What can hang from each mark:
L: K
D: K X
Q: K
M: K
P: K
K: L M P Q X
X: D K

(in the rows, 128 means zero)
Known rows, with every way that one mark hangs from another:
X(K(M P Q)): [131 136 164 137 182 135 141 128  81  97 138 117 149 157 156 114 133 127
  97 138 143 107 132]
P(K): [143 101 102 132 105 132 122 129 132 144 122 127  57 150 124 145 141 167
 227 186 110  97 135]
K(M P): [113 129 162 106 178 141 124 137 114 102 145 116 102 143 141 145 133 135
 171 189 135 114 110]
Q(K): [105 105 109 125  99 115 121 123 131 136 126 130  39 109 100 157 152 146
 208 212 109 127 122]
P(K(L M Q)): [171 148 146 122 125 143 142 126  78 113 129 139 157 161 150 128 141 135
 170 121 128 135 150]
X(D): [121 112 100 123  85 130 120 138 186 138 145 108  22 125 115 128 163 162
 175 149 111 113 101]
K(L P Q X): [140 136 109 110  99 112 126 134 135 115 107 141 201 114 112 114 102 108
 121  79 136 158 135]
L(K(M Q X(D))): [155 121 120 150  95 119 143 127 187 147 162 117 112 116 104 102 147 118
  87 104 113 130 121]
K(L M P Q X): [144 152 148 111 134 123 138 134 108  97 134 141 219 130 130 117 111 100
 105  93 141 161 132]
K(L P): [126 133 126  94 157 141 121 135 136 111 118 129 151 115 125 157 120 134
 175 133 138 132 116]
P(K(M Q X)): [157 119 125 150  79 113 139 128 107 127 136 140 125 167 128 106 131 134
 155 146 113 125 152]
D(K(L P Q) X): [ 95 149 118 129 110 150 107 111  69 163  68 140 138 147 148 136  80 100
  95  70 151 132 171]
K(P): [113 113 121 105 150 131 111 136 145 121 116 116  87 129 122 144 124 144
 184 177 129 112 111]
X(D K(M Q)): [137 134 145 155 118 135 148 130 125 116 164 108  87 152 152 101 172 147
  89 107 125 109 120]
L(K(P Q X(D))): [142 105  93 143 111 111 131 126 198 152 132 110 150  88  98  98 135 109
  64  90 122 125 117]
M(K(P)): [107 115 126 102 199 123  97 132 161 138 101 118  90 117 129 132 110 137
 156 199 124 123 108]
X(K): [125 109 113 139 122 137 128 129 139 133 128 124  61 141 123 147 135 168
 182 151 120  93 125]
P(K(L M)): [158 136 149 121 151 149 142 128  98 116 148 138 147 151 146 159 143 150
 203 150 124 114 137]
X(K(L M P Q)): [144 158 169 124 190 145 149 126  74  89 136 129 216 143 160 125 130 118
  89  90 152 126 134]
D(K X): [ 80 118 103 144  76 148  99 116 108 190  88 133   4 163 131 156  94 142
 177 143 125  99 160]
D(K(P X)): [ 96 102 110 138 119 116 103 128 131 149 100 135  98 122 118 134  87 126
 119 150 130 115 130]
D(K(L M P X)): [110 137 156 126 164 135 125 127  95 123 124 146 188 123 140 148  92 109
  97 120 143 137 131]
D(X): [ 97 120  96 126  67 141 112 126 140 167 110 127  27 158 116 156 119 147
 217 145 117 107 146]

Rows:
[118 144 153 130 130 156 127 130 121 134 146 125  87 131 151 144 143 139
 110 112 131 126 115] | X(D(K(L M)))
[136 114  84 140  28 102 125 135 186 143 132 120  70 123 103  88 145 138
 116  95 109 141 120] | K(Q X(D))
[142 133 131 129  72 114 128 135 127 122 135 136  99 158 115 108 120 127
 153 135 118 146 134] | K(M Q X)
[128  93  92 140 136 116 130 129 219 155 149 109 137  76  94 129 141 124
  96 120 118 105 104] | L(K(P X(D)))
[140 144 157 128 169 153 148 129 107 107 158 136 148 141 146 160 138 151
 163 117 133 113 127] | X(K(L M))
[149 139 108 141  93 135 144 127 144 126 138 121 133 123 137 111 159 146
  90  46 128 128 125] | X(D K(L Q))
[ 97 121 165 120 183 122 133 124  96 104 148 121 118 110 130 156 155 121
 157 229 127 123 114] | Q(K(M P))
[173 140 130 137  88 123 147 126  99 121 138 152 190 152 132 118 126 126
 142  99 122 146 153] | P(K(L M Q X))
[147 117 116 115 158 134 118 124 148 137 103 115 117 116 108 124 116 117
 137 142 132 115 128] | L(K(P Q))
[121 116 108 120 137  96 101 132 161 141  90 130 135 120 113  92  91 112
  97 146 122 152 126] | M(K(P Q X))
[159 123 126 137 106 122 135 125 155 142 138 134 119 133  96 122 115 116
 137 129 118 132 139] | L(K(M Q X))
[129 141 160 108 154 133 126 134  96  98 126 117 115 155 143 111 127 121
 140 164 138 132 123] | K(M P Q)
[136 127 108 140 120 144 143 131 165 130 154 120 122 109 134 142 166 161
 124  78 123 109 111] | X(D K(L))
[135 158 157 120 122 151 119 124  68 127 108 144 104 159 147 128 105 123
 126 108 139 146 146] | D(K(L M Q))
[ 97 112 146 135 145 100 136 125 116 110 153 133 151  99 114 147 141 110
 133 204 121 134 117] | Q(K(M P X))
[156 157 155 130 142 147 149 128  86 104 140 137 162 154 149 129 134 135
 127  90 137 131 141] | X(K(L M Q))
[106 113 101 135 111 101 141 124 167 125 149 128 196  52 105 139 165 110
  87 116 120 151 106] | Q(K(L P X(D)))
[117 113  89 141  60 102 141 124 178 140 152 136 136  66  94 144 167 129
 125 114 106 155 112] | Q(K(L X(D)))
[103 128 124 123 148 145 115 128 132 139 117 119 124 105 145 137 131 129
  84 102 140 120 111] | X(D(K(L P)))
[157 128 131 136 113 128 148 129 120 122 152 149 181 139 129 149 131 139
 179 127 117 127 141] | P(K(L M X))
[111 129 148 141 127 119 118 126  83 129 108 136 131 150 140 104  89 103
  74 135 139 134 142] | D(K(M P Q X))
[ 83 154 157 128 165 163 118 115  61 147 114 137 147 148 164 167  94 107
 113 111 152 117 155] | D(K(L M P) X)
[128 115  88 138  76  96 109 133 208 159 119 121  73 113 109  77 130 132
  88 118 104 154 114] | M(K(Q X(D)))
[109 132 149 123 160 111 146 122 109 102 154 144 220  84 117 158 138 101
 120 158 129 154 123] | Q(K(L M P X))
[128 122 124 135 150 128 128 127 106 118 110 118 129 141 138 113 125 136
 112 121 138 105 131] | X(K(P Q))
[125 136 157 148 168 132 149 129 112 100 159 101 140 141 165  98 166 129
  49 110 139 106 113] | X(D K(M P Q))
[149 123 140 132 156 119 136 126 141 128 135 126 176 122 108 117 109  98
  97 130 131 128 133] | L(K(M P Q X))
[117 141 123 126 124 137 116 127 116 134 101 121 136 115 150 108 127 115
  52  70 144 138 125] | X(D(K(L P Q)))
[132 146 130  93 182 127 104 128 136 125  86 131 166 116 134 113  99 114
 109 122 138 160 125] | M(K(L P Q))
[133 137 113 109 149 108 111 130 155 133  90 143 201 105 118 103  86 103
  87  99 131 172 129] | M(K(L P Q X))
